Each row was made from one small tree. The marks that hang from a mark follow it in brackets, in alphabetical order. Every link used is in the known rows. Write each row's tree.
Known rows:
kolive{gatul tutom zibu{lason{zurepe{damol}}}}: [  6 -15  11   3   8  21  -7  -1   7  17   9   3  30   4 -21  -1  24  -1
 -15   2  -5]
pipos{zurepe}: [-15 -21  21 -43  -6 -17   6  -6 -14 -17   0 -24 -19  -3  15  19  -6  13
  -8  23  24]
zurepe{damol lason{zibu}}: [-22  21 -37   7 -20 -14   7  -7  18 -35 -29 -15  17   7  13  24   9  17
 -23   9  35]
gatul{kolive{tutom zibu}}: [  4 -19  17  22  -3   7  -1   8  -2  19  24   9 -15 -22   8 -23   5  -6
 -19   4   1]
kolive{gatul tutom zibu{lason}}: [ -6 -22   0  16  12  22 -11  10  -4  17  32  -2  17  -5  -9  -3  21 -11
   1 -24 -22]
damol{zurepe{lason{zibu{kolive{tutom}}}}}: [-28   6 -13  -2 -15 -22   1  -5  -2   9  -5  -1 -35   6  37   0  -8  -2
  11 -13  18]
kolive{gatul tutom zibu{lason{zurepe}}}: [  3 -23  19   1  13  26  -9   3   0  18  14   6  13  -1 -21  -1  19 -12
  -5 -14 -27]
tutom{kolive{gatul zibu{lason{zurepe}}}}: [ 26 -13  14  11   0  26  14 -15   1  15  -3  11  17 -10 -48   3  -1 -13
  -6  -6 -33]
damol{zurepe{lason{kolive zibu}}}: [-24  32 -32   4 -16 -24   5  -1  13 -18 -16   7 -32  11  32   0  -7  -5
  11  -3  13]
tutom{kolive{zibu{lason{zurepe}}}}: [  9  -8  17   7  -1   7   2  -7   8   9 -13   4   3 -23 -50  11   4 -19
   7  16 -12]
gatul{kolive{tutom zibu{lason{zurepe{damol}}}}}: [  0  -2  22  17  18  14  -5   0  13  35  -5  21   6 -16 -21 -21   6 -10
 -15  24   9]
damol{zurepe{lason{zibu}}}: [-37  11 -24 -13 -23 -27   8 -13   5 -23 -25  -4 -23  11  32  17  -2   2
  -9  -1  22]
pipos{damol zurepe{lason{zibu{kolive{gatul tutom}}}}}: [ 21  23 -14 -15  15  14  27 -15 -48  21 -17 -19  10  25  36  -8 -28 -11
  -9 -50  11]
zurepe{damol}: [-18 -16   6 -22 -15 -26  -8   5  15 -35   3 -17  12  -5   5  26  14  34
 -17  52  34]
lason{zibu{kolive} zurepe}: [ -2 -20  29 -12  -7 -21  -9 -15  -5  -9 -24   3  -2  -1 -37   2 -13   2
  -4  17 -17]
tutom{kolive}: [ 14 -22   8 -13 -20 -13   8  -6   5 -20  13  -6 -11 -23  -1  13  -3  15
  10  30   4]
zibu{kolive{gatul} lason{zurepe}}: [-13 -25  47 -12  36  15 -12   8  -2  18 -12  25  -3  -1 -57   3 -17  -3
  16   0 -50]
kolive{gatul tutom zibu}: [ 10 -33   3   8 -14  13  -3   7  -9  -1  44 -13   9  -3  14   2  24   6
 -21 -18 -12]
pipos{damol zurepe{lason{kolive{tutom} zibu}}}: [ 18  51 -31 -13   8   0  18  -3 -29   2 -20 -18  -2  15  49 -11 -16 -16
  11 -26  31]
zibu{lason{kolive{tutom} zurepe}}: [ -8   1  21 -14  27   0 -25  22  22   2   5  23 -20 -15 -14  -8   6 -10
  48  28 -16]
zibu{kolive lason}: [-41 -19  31   1  32  -7 -25  24   2  11   0   8 -12 -18 -46  10 -12  -8
  36  11 -24]

Which tree is each row?
[-31  23  -9 -11  -9 -18   2  18  17 -17  -7  12 -48   4  35  12  -2   3
  16  10  12] | damol{zurepe{lason{kolive}}}
[ -8  46 -47  25 -13 -12   2   5  26 -30 -19  -2   7   5  12   6   3   7
  -3   5  25] | zurepe{damol lason{kolive zibu}}
[ 23 -29  22  -7  -5  -2  -2 -19 -12   8   3   7   2   8 -11 -16 -11   7
  -4  -8 -26] | lason{zibu{kolive{gatul tutom}} zurepe}
[ -3  32 -19 -29   3  -4  24 -16 -35 -14 -45 -28  13  20  31  15 -18  -9
 -19 -19  32] | pipos{damol zurepe{lason{zibu}}}
[ 12 -28  -2  11  -7  -7  -4 -11 -16   5  26  -5   6   3   2 -18 -10   8
   4 -23 -19] | lason{zibu{kolive{gatul tutom}}}
[ 16  34 -26  11  -4  21  20   6   0  15  12 -16  -6  13  34  -1   5   2
 -14 -23  32] | pipos{zurepe{damol lason{kolive{gatul tutom zibu}}}}
[  9  53 -28 -13  10  -2  21  -6 -29 -10 -36 -16   4  18  29  -1 -23 -17
   1 -22  23] | pipos{damol zurepe{lason{kolive zibu}}}
[ 19 -12  -4  23   0  22  12  -9  -3  12  14   3  18 -14 -38   1   0 -11
   1 -16 -28] | tutom{kolive{gatul zibu{lason}}}
[  6  19 -22  34  -2  28   2  31  10   1  26   7 -20   0  22  -1  15 -10
   3 -40 -20] | zurepe{lason{kolive{gatul tutom zibu}}}
[  5 -41  25  -5   4   4  -8  15 -10  11  41   2 -14  -6   7  -6  -6  17
  12  -8 -23] | zibu{kolive{gatul tutom}}
[-26  17   0 -39  -1 -19   9   8 -14 -20 -29  -4  -9  14  40  26  -4   5
 -10  14  28] | pipos{damol{zurepe{lason}}}
[  1 -23   3  10  -7  -9  -1 -14 -16  -7   7  -3  13   6 -20  -7 -19   8
  -7 -18 -28] | lason{zibu{kolive{gatul}}}
[ 32 -22  -1  17 -24  13  19 -12  -9  -2  23  -6  12 -11 -17   4   2   3
 -19 -10 -18] | tutom{kolive{gatul zibu}}
[-17   2   0   1  26  -3 -27  31  18   1  25  13 -16 -20   0  -9   8  -9
  55  15 -10] | zibu{lason{kolive{tutom}}}
[-27  -7  26 -30  15 -10 -15   3  23 -15 -27   6  14  -6 -34  24   8  13
   3  53  12] | zibu{lason{zurepe{damol}}}
[  8 -24  26 -11  -8 -19 -12 -12  -5   2  -5   1  -8  -5 -14  -8  -6   1
   8  13  -9] | lason{zibu{kolive{tutom}} zurepe}
[ 27  14 -11  -4 -16 -23  -9 -12  21 -17   1   3  10   2  10 -19   8  14
   7  39  24] | lason{kolive{tutom} zibu zurepe{damol}}
[ 44  10 -15   1 -14  -4   2 -21  13 -10   8   8  23  16  12 -26   2  19
  -5  17   5] | lason{kolive{gatul tutom} zibu zurepe{damol}}
[ -8  20 -20  14 -13   5   6  15   7   8  19  10 -35  11  42  -4   9  -8
   2 -25   1] | damol{zurepe{lason{kolive{gatul tutom zibu}}}}
[ 27 -18  11  -5 -11  -7   1 -25  -3   7  -2   0  23  13 -10 -13  -7  22
 -17  11   3] | lason{zibu{kolive{gatul tutom}} zurepe{damol}}
[  1  -8  19  -9 -12 -27  -7 -21   3 -11 -29  -3  18   4 -35   5 -10  16
 -18  34  12] | lason{zibu{kolive} zurepe{damol}}
[-25 -15   4  11   8   2 -24  20   4  12  22 -10   2 -20 -13   7  27 -18
  15   1   0] | kolive{tutom zibu{lason}}
[  7  27 -11 -18  13   0  17  -7 -42  17 -25 -25   0  13  34  -1 -23 -15
   2 -32  28] | pipos{damol zurepe{lason{zibu{kolive{tutom}}}}}
[ 12  24 -43  27  -5  14   5   6  10 -13  14   8 -11   8  35 -14   1  -2
  13 -39 -16] | zurepe{lason{kolive{gatul tutom} zibu}}
[ 12   7   9  -9  24  12 -12   9  24   6   9  23   9   2 -10 -13   6   8
  25  25  -8] | zibu{lason{kolive{gatul tutom} zurepe{damol}}}
[-11 -10  14  29  21  16  -9  11   3  34  15  17  -9 -25 -12 -26   4 -20
   1  -2  -9] | gatul{kolive{tutom zibu{lason}}}
[  0  35 -31  36  -8  18   9  22  19 -12   2   3   9  10   1  12  13   6
 -23 -15   3] | zurepe{damol lason{kolive{gatul zibu}}}
[ -6  -9  15   3  10  18  -2  -5   6   2 -15   5  37   8 -47  14  14  -1
 -31   6 -14] | kolive{gatul zibu{lason{zurepe{damol}}}}
